Every row comes from one small tree of marks. Brackets hold a mark, then the marks that hang from it, in alphabetical order. Every link used is in the known rows. Which tree was each row made from?
Known rows
(leto (menono kireso redud (vikud kenam (sovid mikigiv)))): -0.73  +1.81  +0.89  -1.39  -0.88  +0.23  -1.34  +0.77  +1.23  +2.07  +0.12  +0.27  +1.08  +2.84  +0.48  +1.33  +1.63  +0.18  +1.28  -0.54  +1.59  +0.27
(menono kireso vikud): +1.34  +0.91  +0.33  +1.71  -0.08  +0.27  +0.41  +0.03  -0.51  -1.32  +0.34  +2.07  +0.02  +0.91  +1.02  -1.00  +0.28  +0.48  -0.31  +0.04  +2.14  +0.00
(vikud sovid): +0.46  +0.07  +0.57  -2.42  +0.03  +0.18  +1.74  -1.29  -0.90  -0.82  +0.29  +0.65  -0.37  -0.14  -0.52  -0.20  -0.46  +0.90  -0.37  +1.36  -0.66  -0.39
(menono kireso redud (vikud (sovid mikigiv))): -0.09  +2.48  -0.07  -2.08  -1.46  +0.49  +0.26  -0.31  +0.27  +1.40  +0.21  -1.86  +0.88  +1.79  +0.70  +2.48  +1.58  +0.06  +0.68  +0.48  +1.03  +0.24
(sovid (vikud (kenam bivup) menono)): +1.05  -1.97  -0.23  -1.42  +2.01  -1.21  +0.55  +0.20  +1.04  -2.20  -1.10  +1.01  -1.10  -2.24  -1.67  +0.34  -1.83  -0.14  -0.69  -0.46  -2.32  -0.02
(kireso menono): +0.05  -0.16  +0.80  -0.16  +1.42  -0.23  +0.29  +0.48  -1.27  -2.01  +0.49  +2.41  -0.15  +1.72  -0.18  -1.29  -0.12  +1.05  -0.09  -0.80  +0.76  -0.32
(leto menono): +0.13  -0.46  +1.47  +1.01  +0.79  +0.38  +0.34  +0.29  -0.83  -1.14  +0.28  +4.27  -0.44  +2.34  +0.61  -1.80  -0.10  +1.25  +0.23  +0.06  +0.50  -0.42
(menono kireso): +0.29  +0.00  +0.30  +2.54  -0.44  +0.40  -0.51  +0.08  -1.08  -0.57  +0.53  +2.35  -0.33  +1.65  +0.66  -1.54  +0.19  +0.85  -0.47  +0.01  +1.28  -0.13
(kenam vikud): +0.50  -1.16  +0.92  -0.45  +0.85  +0.56  +1.26  -0.43  -1.12  -0.17  +0.34  +1.92  -1.65  -1.33  +0.16  -0.39  -0.75  +0.45  -0.13  +0.82  -0.60  +0.19
(vikud kenam (menono kireso redud) (sovid mikigiv)): -0.69  +0.25  -0.65  +0.18  -1.09  -0.68  -0.69  +0.26  +0.88  +0.79  +0.17  -2.47  +0.99  +0.98  -0.87  +0.79  +0.58  +0.13  -0.26  +0.02  -0.02  +0.64
(kireso (menono redud (vikud (sovid mikigiv)))): -0.30  +2.22  +0.45  -3.97  +0.41  -0.04  +1.01  +0.20  +0.11  -0.16  +0.12  -1.20  +0.89  +1.61  -0.20  +2.20  +1.18  +0.34  +0.84  -0.31  +0.49  +0.01
(leto (menono kireso redud vikud)): +0.27  +2.13  +1.22  +2.07  -0.54  +1.34  -1.25  +1.42  -0.07  -0.02  +0.13  +2.56  +0.30  +4.05  +1.78  -1.21  +1.67  +0.63  +1.11  -1.06  +2.60  +0.09
(redud (menono (vikud (kenam bivup) (sovid mikigiv)))): +0.23  -0.10  -0.45  -3.92  +1.91  -1.64  +0.81  -0.43  +0.80  -0.05  +0.24  +0.30  +1.08  -2.15  -0.90  +1.96  -0.51  -0.58  -0.07  -0.08  -0.23  +0.05
(vikud (kenam bivup) (menono kireso)): +0.54  -1.66  -0.37  +3.52  +0.65  -0.62  -1.01  +0.97  +0.79  -1.90  -0.29  +0.79  -0.35  -0.53  -0.09  -3.16  -1.27  -0.25  -1.18  -0.86  +0.76  -0.01
(redud (menono kireso (vikud (kenam bivup) sovid))): +0.31  +0.58  -0.34  -0.53  +0.50  -0.64  -0.98  +0.23  +0.28  +0.02  +0.42  +0.77  +1.13  -0.87  -0.18  -0.36  +0.27  -0.61  -0.24  -1.27  +1.44  +0.14
(bivup (kenam vikud)): +0.63  -1.31  -0.34  +0.92  +0.87  +0.61  +0.04  -0.64  -0.89  +0.91  -0.02  +1.20  -1.75  -2.05  +0.40  -0.06  -1.17  +0.06  -0.03  +0.67  -0.98  -0.78
(redud (menono vikud)): +1.54  +0.56  +0.17  -0.18  +1.80  -0.59  +1.19  +0.12  -1.06  -2.20  +0.82  +3.19  +0.56  -0.20  +0.20  -0.47  -0.02  +0.56  -0.48  -0.60  +1.37  +0.20
(kenam bivup): +0.62  -0.79  +0.46  -1.19  +1.48  +0.25  +0.80  -0.21  -0.17  -1.44  -0.38  +1.47  -1.26  -0.53  +0.54  -1.26  -1.41  +0.15  -0.44  +0.40  -0.57  -0.80
(leto (menono kireso redud)): -0.55  +1.34  +1.18  +2.69  -0.91  +1.41  -2.00  +1.42  -0.72  +0.54  +0.34  +2.63  +0.02  +4.70  +1.52  -1.76  +1.54  +0.92  +0.99  -1.20  +1.72  -0.06
(bivup (kenam (vikud menono sovid))): +0.61  -1.57  -0.71  +1.74  -0.06  +0.32  +1.09  -1.40  -1.17  -0.13  -0.17  -0.57  -1.01  -2.90  -0.44  -0.82  -1.12  -0.11  -0.48  +1.28  -1.60  -0.63

Which tree is each row?
+0.26  -0.24  +0.25  +4.18  -0.88  +1.12  -0.31  +0.68  -1.16  -0.51  +0.28  +0.16  -0.90  +0.38  +0.58  -1.72  +0.43  +0.08  -0.17  -0.37  +0.23  +0.82 | (kenam (vikud (menono kireso redud)))
-0.88  -1.59  -0.91  +0.37  -0.31  -1.42  -0.10  -0.42  +0.87  -0.01  -0.30  -1.66  +0.71  -1.44  -1.05  -0.06  -0.93  -0.58  -0.75  +0.37  -0.92  -0.03 | (vikud (kenam bivup) (menono kireso) (sovid mikigiv))
-0.17  +1.86  +1.05  -1.21  -0.53  +1.01  -1.90  +1.20  +1.51  +1.22  -0.43  +0.18  +0.35  +2.24  +0.94  -0.87  +1.10  -0.24  +1.30  -1.22  +1.78  -0.08 | (leto (menono kireso redud (vikud (kenam bivup) sovid)))
-0.25  -1.94  -0.53  -1.98  +0.99  -1.71  +1.38  -0.74  +1.20  -0.88  -0.48  -1.43  +0.25  -2.54  -1.45  +0.42  -1.69  -0.29  -0.86  +0.98  -2.05  -0.18 | (vikud (kenam bivup) menono (sovid mikigiv))
-0.65  -1.09  +0.37  -3.32  +0.19  -0.20  +2.07  -1.70  -1.01  +1.49  +0.42  -0.38  -0.68  -1.95  -0.74  +2.38  -0.39  +0.18  +0.09  +1.96  -1.98  +0.22 | (kenam (vikud (sovid mikigiv)))
+0.79  +2.96  +0.30  -1.30  -1.56  +1.23  -0.04  +0.00  -0.01  +0.32  +0.13  -1.24  +0.37  +2.08  +0.82  +0.38  +1.47  +0.24  +0.49  -0.05  +1.85  +0.17 | (menono kireso redud (vikud sovid))
-0.39  +0.23  -0.76  -1.52  +0.60  -1.39  -0.70  -0.04  +0.54  +0.84  +0.46  +0.11  +1.61  -1.17  -0.34  +1.42  +0.33  -0.79  -0.15  -0.82  +0.83  +0.20 | (redud (menono kireso (vikud (kenam bivup) (sovid mikigiv))))
-1.34  -0.56  -0.45  +0.60  -1.16  +0.56  +0.24  -0.49  -0.27  +1.31  -0.36  -2.96  -0.28  -1.45  +0.16  +0.82  +0.15  -1.12  +0.24  +0.43  -1.78  +0.30 | (kenam bivup (vikud (menono kireso redud) (sovid mikigiv)))
-1.03  -0.10  -0.84  -0.32  -0.79  -0.43  -0.87  +0.41  +1.46  +0.88  -0.46  -3.15  +0.66  -0.13  -0.55  +0.55  +0.03  -0.70  -0.19  -0.21  -0.84  +0.17 | (vikud (kenam bivup) (menono kireso redud) (sovid mikigiv))
-0.78  +0.79  -0.71  +1.54  -1.69  -0.11  +0.43  -0.48  -0.70  -0.07  +0.24  -1.96  +1.10  +1.53  -0.17  +0.58  +0.98  +0.31  -0.26  +0.54  -0.46  +0.28 | (vikud (menono kireso redud) (sovid mikigiv))
+0.96  -1.90  -0.74  +3.49  +0.68  +0.26  +0.54  -0.53  -1.11  -0.71  -0.19  +1.00  -1.39  -2.50  +0.08  -1.39  -1.37  -0.01  -0.54  +0.67  -1.07  -0.55 | (bivup (kenam (vikud menono)))
-0.78  -0.49  -1.37  +2.57  -1.37  +0.51  -0.54  -0.73  -0.72  +2.05  -0.09  -2.52  -0.25  -1.20  +0.14  +1.22  +0.26  -0.58  +0.24  +0.67  -1.37  -0.32 | (bivup (kenam (vikud (menono kireso redud) (sovid mikigiv))))
-1.04  -0.19  -0.27  +1.35  -1.51  +0.42  +0.54  -0.57  -0.99  +1.24  +0.30  -2.11  +0.09  -0.34  -0.23  +1.08  +0.81  -0.21  +0.08  +0.70  -1.16  +0.80 | (kenam (vikud (menono kireso redud) (sovid mikigiv)))
+0.61  -0.02  +1.41  -3.04  +1.15  -0.09  +0.49  -0.01  +1.28  -0.45  -0.49  +1.95  -0.01  -0.21  -0.03  -0.86  -0.57  +0.06  +0.61  +0.08  +0.56  -0.45 | (leto (menono (vikud (kenam bivup) sovid)))
+0.12  +0.55  -0.18  -2.30  -0.43  -1.04  +0.27  -0.66  +1.03  +1.17  +0.26  -0.29  +0.91  -0.38  -0.47  +1.88  +0.29  +0.03  -0.06  +0.61  +1.15  +0.26 | (menono kireso (vikud kenam (sovid mikigiv)))
-0.04  -0.16  -0.92  +3.48  -1.40  +1.28  -0.94  -0.43  -1.03  +1.04  -0.06  -1.91  -0.65  -1.04  +0.28  -0.66  +0.18  -0.44  +0.11  +0.22  -0.84  -0.34 | (bivup (kenam (vikud (menono kireso redud) sovid)))
-0.49  -2.02  -1.07  -0.23  +1.02  -1.93  -0.50  +0.01  +1.25  -0.18  -0.92  -0.07  +0.01  -1.58  -1.41  +2.37  -1.00  -0.64  -0.46  -0.34  -2.07  +0.15 | (sovid mikigiv (vikud (kenam bivup) (menono kireso)))
-0.49  +1.46  +0.27  -5.72  +1.25  -0.45  -0.17  +0.84  +1.79  +0.41  -0.40  -2.21  +0.63  +0.46  -0.47  +2.16  +0.38  -0.46  +0.91  -0.89  +0.25  -0.11 | (kireso (menono redud (vikud (kenam bivup) (sovid mikigiv))))
-0.47  -0.32  -0.03  +1.53  -1.36  +1.29  -0.16  -0.15  -0.56  +0.29  -0.38  -2.34  -0.80  -1.22  +0.40  -1.27  +0.04  -0.91  +0.08  -0.04  -1.09  +0.28 | (kenam bivup (vikud (menono kireso redud) sovid))
+0.34  -0.16  -0.34  +2.67  +0.10  +0.32  -1.91  +1.74  +1.29  -0.99  -0.45  -0.74  -0.40  +0.79  +0.32  -2.48  -0.44  -0.30  -0.48  -1.50  +0.73  +0.20 | (vikud (kenam bivup) (menono kireso redud))
